Known rows, with every step that occurs
mozis munuv: [-1.52,  1.44, -2.86, -0.83,  0.64,  1.94,  0.82,  1.93,  0.95,  0.25,
  0.01, -1.35,  0.49,  1.02,  1.83,  1.79, -0.13,  0.71, -2.10, -2.18,
  0.39, -0.18,  0.97]
nonif vurug munuv bokun fisu mozis: [ 1.74, -0.30,  0.76,  1.43,  1.55, -2.89, -3.98, -2.20, -1.97,  0.50,
  0.74, -3.10,  1.06, -2.73, -3.30, -3.09, -0.51,  2.63,  1.70, -1.61,
 -0.39, -1.20,  0.16]
nonif vurug mozis munuv bokun: [-1.83, -1.27, -2.29, -0.88, -4.05,  2.72, -0.94,  2.84, -1.99,  0.63,
 -2.85, -1.55,  0.29, -1.04, -4.19,  1.52,  0.97,  1.14,  3.22, -2.64,
  1.69, -0.45,  3.13]
bokun fisu: [-0.75,  0.52,  1.88, -0.74,  4.37, -1.09,  1.35, -1.19,  1.84, -0.71,
  0.93, -0.77,  0.68,  0.66, -0.03, -0.93, -1.78, -1.94, -4.55, -0.99,
  0.44, -3.19, -0.31]
nonif fisu: [-0.33,  1.40,  0.39, -2.96,  1.86, -1.77,  1.75,  0.90,  1.18,  0.31,
 -0.10, -0.33, -1.34, -1.03, -0.54,  0.40,  0.16, -2.57, -2.29,  0.87,
  0.45, -1.05, -0.63]
vurug mozis: [-5.91,  2.58,  0.73, -2.21, -1.85,  2.22,  3.88,  1.72, -0.71, -0.25,
 -1.71,  1.88,  2.17,  0.14, -0.73,  2.32, -0.81, -3.12, -1.01,  2.56,
  1.21, -0.68, -0.20]
vurug munuv mozis: [-4.35,  0.11,  0.25,  1.13, -1.42,  1.06,  3.43,  1.14, -1.22,  0.61,
 -0.61, -1.45,  2.93,  0.68,  2.22,  2.59, -1.07,  0.40, -0.05, -1.91,
  1.69,  3.17,  0.68]
fisu munuv mozis: [-3.14, -0.67,  1.61,  0.77, -2.22,  2.74,  5.86,  0.76,  0.88,  0.29,
  0.76,  2.00,  1.32,  3.76, -0.45,  3.40, -1.79,  2.25, -0.79, -2.88,
  2.05,  0.31, -3.89]
munuv mozis vurug nonif: [-2.80, -3.23, -0.06,  2.93, -1.63, -0.78,  1.63,  2.94, -0.96, -1.42,
 -0.62, -0.77, -1.93,  1.45,  3.38,  0.74,  1.76, -0.42,  0.48,  0.13,
  0.51,  2.00,  0.06]
nonif vurug munuv bokun fisu: [ 1.93, -2.35,  1.24,  0.49,  2.99, -1.89, -3.32, -1.73, -1.61,  1.79,
 -0.60, -2.16,  0.99, -2.18, -3.33, -1.65, -2.08,  0.84,  0.56, -4.24,
 -0.06, -1.40,  4.62]
mozis vurug munuv: [-0.88,  0.63, -1.70,  1.34,  1.20, -1.34, -1.78, -0.31, -3.85,  1.38,
 -0.02, -1.68,  1.01, -0.81,  4.41,  2.24, -2.07, -0.41,  0.80, -0.64,
 -0.41,  1.69,  3.80]
mozis vurug munuv bokun fisu nonif: [ 3.87, -2.24,  0.68,  4.26,  1.17,  0.10, -6.65, -4.56, -2.86, -1.38,
  0.77, -1.06,  1.07, -1.92,  0.77, -2.44, -1.00, -2.08, -0.29, -0.91,
 -1.06,  2.25,  3.89]
nonif fisu munuv bokun: [ 2.31,  0.30,  1.72, -2.01, -1.39,  1.56,  2.10, -0.04,  0.38,  0.94,
 -0.20,  3.33, -0.68,  0.35, -4.13,  2.04, -2.32, -0.53, -0.27, -1.89,
  0.67, -0.58, -0.79]
nonif vurug munuv: [-1.42, -0.06, -0.41, -0.84,  3.08, -2.06, -1.29,  0.43, -1.59,  3.35,
 -0.72, -1.27,  1.41, -1.93, -0.50,  1.01, -0.63,  2.02,  0.78, -2.82,
 -0.31, -0.39,  2.63]
fisu bokun: [-4.02,  0.79, -0.86, -0.05,  0.35,  0.42,  2.03, -1.45,  2.63,  0.28,
  2.59,  5.16, -0.51,  2.28,  1.52,  1.08, -4.04, -3.01, -1.71, -0.90,
 -0.47, -0.46,  0.76]
mozis munuv bokun fisu vurug: [ 3.31, -0.94,  1.65,  0.08,  0.01,  0.69, -1.26, -3.09,  1.41,  0.07,
 -0.64,  0.15, -1.45,  1.57,  0.17,  0.61, -4.12,  0.52, -1.43, -3.44,
 -0.31, -1.84,  1.74]
fisu munuv mozis vurug nonif: [-0.13, -3.69,  0.99,  3.28, -2.03,  0.96,  2.60,  2.50,  0.02, -0.59,
  0.00,  3.02, -0.70,  3.08,  1.76,  2.82,  1.43,  2.57,  1.47, -0.24,
 -0.11,  1.27, -1.60]
mozis fisu bokun: [ 0.42,  1.55, -2.92, -1.01,  1.97, -0.03,  3.25, -0.33,  0.80,  0.95,
  3.55,  4.50, -1.34,  1.72,  4.66, -0.64, -1.10, -2.81, -0.98, -0.44,
 -1.66,  2.17, -1.25]
bokun fisu mozis munuv vurug: [ 2.07, -0.71, -1.24,  1.37,  0.58, -2.65, -3.07, -1.16,  2.79, -2.77,
  3.26, -5.79, -0.94,  1.39, -0.39, -2.89, -0.87,  4.69,  0.55,  1.63,
  1.08, -2.45, -1.58]
munuv mozis fisu nonif vurug: [ 1.73, -2.49, -1.34,  1.55,  1.37, -0.78,  0.72,  0.55, -1.37,  0.78,
  1.63, -3.29, -2.13, -0.54,  0.79, -3.44,  5.65,  2.40,  0.85, -2.45,
  0.18,  3.39, -5.63]
vurug munuv mozis fisu: [-0.03,  1.10, -1.86,  0.31,  0.26,  0.37,  4.25,  2.02, -3.07,  1.20,
  0.29, -2.62,  2.07,  0.18,  5.34,  0.69,  1.78,  0.79,  0.53, -0.87,
  0.79,  5.35, -1.49]
nonif vurug mozis munuv bokun fisu: [ 1.47, -2.40, -0.34, -0.14, -1.37,  1.61, -2.13,  1.12, -0.22, -0.84,
 -2.15, -2.96,  0.80, -1.05, -5.30, -0.93,  1.76,  1.21,  1.87, -1.99,
  1.41, -2.90,  3.77]
mozis fisu: [ 0.15,  2.84, -2.43, -2.10,  3.51, -0.31,  3.44,  1.65, -2.01,  1.33,
  0.95, -0.56, -0.74,  0.26,  4.04, -0.41,  0.09, -1.55, -2.38, -0.47,
 -0.45,  1.57, -2.68]
bokun fisu vurug: [ 0.78,  0.22,  4.69, -0.88,  3.72, -2.47,  1.23, -3.93,  2.39,  0.74,
  0.40,  1.63, -1.11,  1.64,  0.93,  0.33, -4.57, -0.94, -3.64, -0.73,
 -0.82, -3.66, -1.45]
mozis vurug nonif fisu bokun: [ 3.34, -2.32, -0.94,  0.64,  0.37, -3.53, -1.88,  0.54,  3.12, -1.11,
  1.42,  5.15, -4.06,  0.08,  2.38, -0.69,  2.29, -3.65,  1.27,  3.40,
 -2.86,  0.24,  3.54]
bokun fisu nonif vurug: [ 2.48, -2.23,  2.29,  1.23,  5.36, -2.43, -3.84, -3.08,  2.51, -0.17,
  1.50, -1.23, -0.61, -1.13, -3.39, -4.67,  2.42,  0.50, -2.94, -1.70,
 -1.20, -3.26, -1.36]
bokun fisu nonif vurug munuv mozis: [ 2.45, -4.25,  2.52,  3.52,  2.23, -1.38, -3.07, -2.58,  1.22, -0.45,
  0.87, -3.54,  2.15, -1.29, -2.00, -3.35,  3.90,  2.93,  0.06, -2.05,
  0.09,  0.64, -0.08]

Rows
[-4.76,  2.43,  3.64, -2.41, -2.18,  0.55,  3.89, -1.27,  0.05,  1.01,
 -2.32,  4.10,  0.39,  1.18,  0.28,  3.88, -3.05, -2.50, -0.30,  2.34,
  0.37, -1.30, -1.32]	fisu vurug mozis
[-5.74, -0.47,  0.89, -1.74, -3.01,  0.46,  1.55,  0.68, -0.55, -0.51,
 -0.65, -0.73,  0.66,  0.86, -1.99,  1.11, -4.01, -0.97,  1.59,  3.25,
  2.75, -1.25,  1.08]	munuv vurug mozis
[ 1.99, -3.37,  2.22,  1.77,  2.87, -0.62, -4.41, -3.32,  0.46, -0.38,
  0.86, -0.93, -1.06, -1.69, -5.39, -4.83, -0.20, -0.56, -1.73, -3.81,
 -0.33, -1.77, -0.05]	munuv bokun fisu nonif vurug
[-1.35,  2.12,  2.33, -1.12,  1.51, -1.19,  1.12, -2.55, -0.55,  3.15,
 -1.00,  2.96,  1.14,  0.12,  3.09,  3.52, -4.96, -0.29, -0.36, -0.46,
 -1.50,  0.66,  1.28]	fisu vurug munuv
[ 0.66, -1.46,  3.19,  0.14,  1.95, -0.49, -2.48, -2.06,  1.92, -1.20,
 -0.37, -0.10,  1.55, -1.59, -5.06, -3.57,  3.89, -0.88, -0.99,  2.18,
 -0.29, -3.04, -0.94]	bokun fisu nonif vurug mozis
[ 1.04, -0.36,  3.73, -0.86, -2.08, -1.92,  2.37, -1.42,  0.56,  1.64,
 -1.30, -0.24, -0.32, -0.25,  1.92,  2.98, -0.72,  0.83,  1.66,  0.21,
  0.47,  2.14, -0.51]	nonif fisu vurug munuv mozis
[ 1.06,  0.10,  2.55,  0.90,  3.96, -0.26, -1.32, -3.24,  2.88, -1.94,
  1.78,  0.56,  1.03,  0.00, -1.09, -3.23,  0.53, -2.46, -5.08,  0.49,
 -0.76, -1.68, -1.86]	bokun fisu nonif
[ 1.93, -0.37,  0.39,  1.30, -3.12,  5.06, -2.51, -1.20,  1.22, -3.50,
 -1.07,  0.60,  2.79, -0.62, -3.65, -1.92,  2.77, -2.01, -1.02,  1.42,
  0.58, -0.02,  1.67]	vurug mozis munuv bokun fisu nonif
[ 2.75,  2.53, -0.80, -1.81,  2.80,  1.18,  4.62,  1.00, -0.80,  2.24,
  1.76,  2.88,  0.74,  1.78,  2.37,  1.42, -0.41,  1.38, -1.42, -1.19,
 -1.25,  0.84, -4.17]	mozis fisu munuv
[ 2.15,  0.92,  1.08, -2.87, -5.91,  1.87,  0.44,  0.27,  0.13, -0.02,
 -3.64,  1.86, -1.40, -0.77, -2.09,  3.08, -0.09, -1.10,  2.83,  1.71,
  0.88,  0.07,  1.72]	nonif fisu vurug mozis munuv bokun
[ 2.25, -1.80,  0.22,  2.50,  1.08, -1.04, -3.70, -2.49, -3.78, -0.17,
 -0.35, -2.47,  0.81, -1.12,  1.48, -0.14, -3.48, -1.51,  0.67, -2.11,
  0.23,  0.51,  5.23]	mozis vurug munuv bokun fisu
[-2.98,  2.39, -1.87, -1.52, -2.56,  3.55,  2.11,  2.95,  0.35, -0.74,
 -2.04, -0.32,  2.42,  0.57,  0.07,  2.86,  1.79, -0.84, -0.03,  1.69,
  1.29, -0.35,  1.37]	vurug mozis munuv
[-1.65,  2.90, -3.31,  0.77, -3.38,  2.25, -0.16,  1.01, -1.25, -1.18,
  0.75, -1.57, -0.14,  0.19, -0.23,  0.28, -0.73,  1.32,  0.56, -1.95,
  0.65,  1.68, -2.00]	fisu mozis munuv bokun
[ 1.22,  1.11,  3.31, -3.02,  1.33, -3.33,  1.73, -1.90,  1.63,  1.70,
 -0.73,  2.17, -3.37, -0.09,  0.81,  1.55, -2.56, -1.57, -1.30,  0.50,
 -0.71, -1.73, -1.72]	nonif fisu vurug
[-2.93, -2.24,  0.59, -0.40,  0.72, -2.05,  0.22,  2.09,  2.05, -0.02,
  0.14,  1.35, -1.74,  0.90, -0.19, -0.83, -2.98, -0.09, -0.67,  2.01,
 -0.05, -1.04,  1.74]	munuv vurug nonif
[-2.89,  2.28, -1.82,  1.75,  0.07, -2.50, -1.04, -0.60, -2.90, -0.96,
  2.11, -2.28, -2.03,  0.22,  3.19, -0.03, -0.48,  0.34,  0.62,  1.28,
 -0.25,  0.22, -3.93]	fisu mozis vurug
[ 4.54, -1.81,  2.18,  0.63,  0.35,  0.40, -1.67, -0.64,  3.30, -0.53,
 -1.95,  3.21, -1.60,  0.90,  0.01, -0.15, -1.70,  0.17, -1.38, -0.88,
 -1.98, -1.85,  3.01]	mozis munuv bokun fisu vurug nonif
[ 0.10,  0.32, -0.58, -0.81, -1.38,  0.66, -0.18, -0.30, -1.13, -0.86,
  1.06, -0.36, -0.24, -0.40,  0.45, -2.79,  1.34, -1.25,  1.67,  5.23,
  0.42,  2.54, -2.35]	munuv vurug mozis fisu nonif
[ 3.55,  2.69, -2.32, -1.17, -0.08, -1.89, -1.05,  4.11,  3.82, -1.92,
 -0.05,  0.18, -1.20, -1.65,  0.24, -1.48,  6.94,  1.47,  0.07,  4.84,
 -1.97,  0.22, -2.05]	vurug nonif fisu mozis munuv
[-1.76,  1.38,  0.76, -1.32, -5.95,  4.00,  1.21, -0.35, -0.95,  0.48,
 -3.21,  2.78,  0.23,  0.92, -0.83,  4.01, -3.08, -0.93,  2.32, -0.20,
  0.98,  0.41,  1.73]	fisu vurug mozis munuv bokun
[-1.31, -0.51, -1.93, -1.34, -2.63,  0.13,  2.10, -0.19,  0.32, -0.23,
  2.62,  2.87, -1.25,  1.72,  1.73, -0.48, -2.19, -1.79,  3.54,  4.52,
  0.58,  1.61,  0.66]	munuv vurug mozis fisu bokun
[-0.16,  3.96,  0.04, -2.14,  0.44, -2.92,  1.02,  0.30,  0.75, -1.00,
  1.39, -1.09, -1.55, -1.27, -0.48, -1.04,  1.88, -0.42, -0.97,  2.93,
 -0.19, -0.59, -5.19]	nonif fisu mozis
[-1.41,  2.87, -2.34, -1.80, -1.23,  1.77,  4.30,  0.62,  0.07,  0.02,
  1.71,  5.37,  0.84,  1.29,  2.77,  0.58,  0.62, -4.19,  0.95,  3.83,
 -0.71,  1.74, -0.82]	vurug mozis fisu bokun
[ 3.54, -1.24, -0.23,  2.19,  0.31,  3.01, -3.85, -2.45,  1.91, -2.49,
  0.93, -0.93,  0.65, -0.06, -2.07, -3.03,  0.88, -0.93, -2.83, -2.44,
 -0.34,  0.14,  1.39]	mozis munuv bokun fisu nonif
[-1.63,  2.14,  0.64, -1.93, -3.10,  2.30,  1.91,  0.06,  1.04,  0.48,
 -2.44,  2.22,  0.93,  1.40,  1.16,  4.24, -1.12,  0.42,  1.26,  1.65,
  0.14, -1.17,  0.43]	fisu vurug mozis munuv
[-4.15, -2.36, -0.89,  2.92, -2.06, -0.43,  1.92,  0.75, -2.86, -0.87,
  0.53, -3.60, -1.93,  1.88,  3.48,  2.00, -0.85, -0.09,  0.69, -2.40,
  2.33,  1.73, -1.34]	munuv mozis vurug
[ 2.01, -0.20, -0.34, -1.98, -2.03,  2.32,  2.61,  1.91, -3.75,  2.48,
 -1.20,  2.79,  0.50, -0.30, -3.92,  1.16,  1.26,  1.81,  4.06, -1.15,
  0.40,  0.60, -2.11]	nonif vurug mozis fisu munuv bokun
[ 3.55,  1.73, -2.08, -0.49, -2.92,  0.06, -1.60,  3.81,  1.79, -2.06,
 -0.89,  0.70, -1.88, -2.15, -1.84, -1.87,  4.54,  0.67,  1.09,  2.80,
 -1.27,  1.52, -0.63]	vurug nonif fisu mozis munuv bokun
[-3.03, -2.50, -0.12,  1.26, -0.22, -0.93,  1.23,  1.41, -1.82,  2.08,
 -0.77, -3.45,  1.38, -0.57, -0.32,  1.40,  0.73,  3.59,  2.16, -4.12,
  1.79,  1.53,  0.78]	nonif vurug munuv mozis
[-0.09, -0.26, -2.51,  0.98, -1.54, -1.38, -2.21,  2.78,  2.61, -1.58,
  1.18, -1.37, -1.40,  0.85,  0.49, -1.24,  1.00,  4.21,  1.78,  3.76,
 -0.70, -0.01, -0.78]	fisu mozis munuv vurug nonif
[ 0.72, -0.86,  2.25,  1.67,  1.23,  1.51, -2.09, -3.69,  1.06, -1.90,
  0.95,  1.15,  0.30, -0.34, -2.87, -3.71, -1.63, -3.66, -4.20, -1.46,
 -0.01, -0.41, -0.59]	munuv bokun fisu nonif
[-4.48,  0.26,  0.71, -1.99, -0.32, -0.29,  1.24,  1.91, -1.14,  1.24,
 -1.81, -0.06,  0.57, -1.05, -3.36,  1.05,  1.11, -0.27,  1.16,  0.29,
  1.08, -2.03,  0.09]	nonif vurug mozis
[ 1.75, -0.82, -1.14,  0.57,  0.56,  1.94, -1.19, -0.13,  0.92, -1.43,
 -0.23, -2.19,  0.39,  0.60, -1.21, -0.50, -1.61, -0.24, -2.38, -3.64,
  1.13, -1.13,  3.13]	mozis munuv bokun fisu
[-1.22,  2.69, -2.06,  2.13, -0.05, -2.24, -2.17, -0.69, -3.99,  0.08,
  1.48, -2.35,  0.82, -1.34,  4.32,  0.80, -0.03,  0.96,  2.37,  1.78,
 -0.84,  2.27, -0.94]	fisu mozis vurug munuv
[-1.54,  0.00, -2.04, -1.43, -1.43,  1.50, -0.05,  3.20, -0.03,  0.82,
 -2.05, -2.18,  0.79, -0.52, -2.21,  1.85,  3.27,  2.29,  2.28, -0.50,
  0.98, -1.65,  1.98]	nonif vurug mozis munuv
[ 2.02,  1.31, -0.17,  2.68,  2.50, -3.86, -3.59, -2.71, -2.50, -1.32,
  2.14, -3.47,  1.40, -1.17,  3.29, -1.39,  0.64,  1.16,  0.54,  2.34,
 -0.95, -0.10, -0.56]	bokun fisu mozis vurug munuv
[-0.38,  1.38, -1.55, -2.88,  1.44, -0.84,  2.08,  2.92, -2.86,  1.82,
 -1.03, -1.32, -0.26, -1.51, -0.06, -0.79,  3.45, -0.04,  1.92,  1.53,
 -0.02,  0.20, -1.90]	nonif vurug mozis fisu
[ 0.04, -2.54, -1.88,  0.14, -0.22, -0.21, -1.63,  3.59,  2.86, -0.49,
 -0.21, -0.53, -1.14,  1.16,  0.65,  0.28, -0.63,  2.42,  0.54,  1.18,
 -0.21, -0.26,  3.65]	mozis munuv vurug nonif
[ 1.82, -0.69,  5.09, -0.72,  4.22, -2.75,  0.73, -1.78,  4.40,  0.19,
 -0.88,  5.11, -1.19,  1.34,  0.80, -0.74, -1.65, -1.41, -3.48,  2.04,
 -2.57, -3.60, -0.09]	bokun fisu vurug nonif
[-1.51,  3.92, -3.43,  0.12, -0.29,  0.75,  0.12,  1.44,  0.64, -1.10,
  1.44, -1.99,  0.55,  0.76,  1.95,  0.33,  1.50,  2.39, -0.57,  0.40,
  0.04,  0.18, -3.34]	fisu mozis munuv
[-0.12, -1.55, -1.42,  0.87, -4.28,  3.97, -3.56,  0.75, -0.94, -0.43,
 -1.99, -0.37,  0.61, -1.84, -5.13, -0.95,  3.88,  0.96,  2.65, -1.13,
  0.63,  0.94,  1.69]	fisu nonif vurug mozis munuv bokun
[ 4.75,  0.44, -2.06,  0.09,  4.83, -1.60, -2.79, -0.34, -2.38,  3.15,
  1.02, -1.22,  0.82, -2.97,  1.75, -3.02,  4.85,  1.47,  0.89, -0.65,
 -3.06,  3.18, -0.91]	mozis fisu nonif vurug munuv
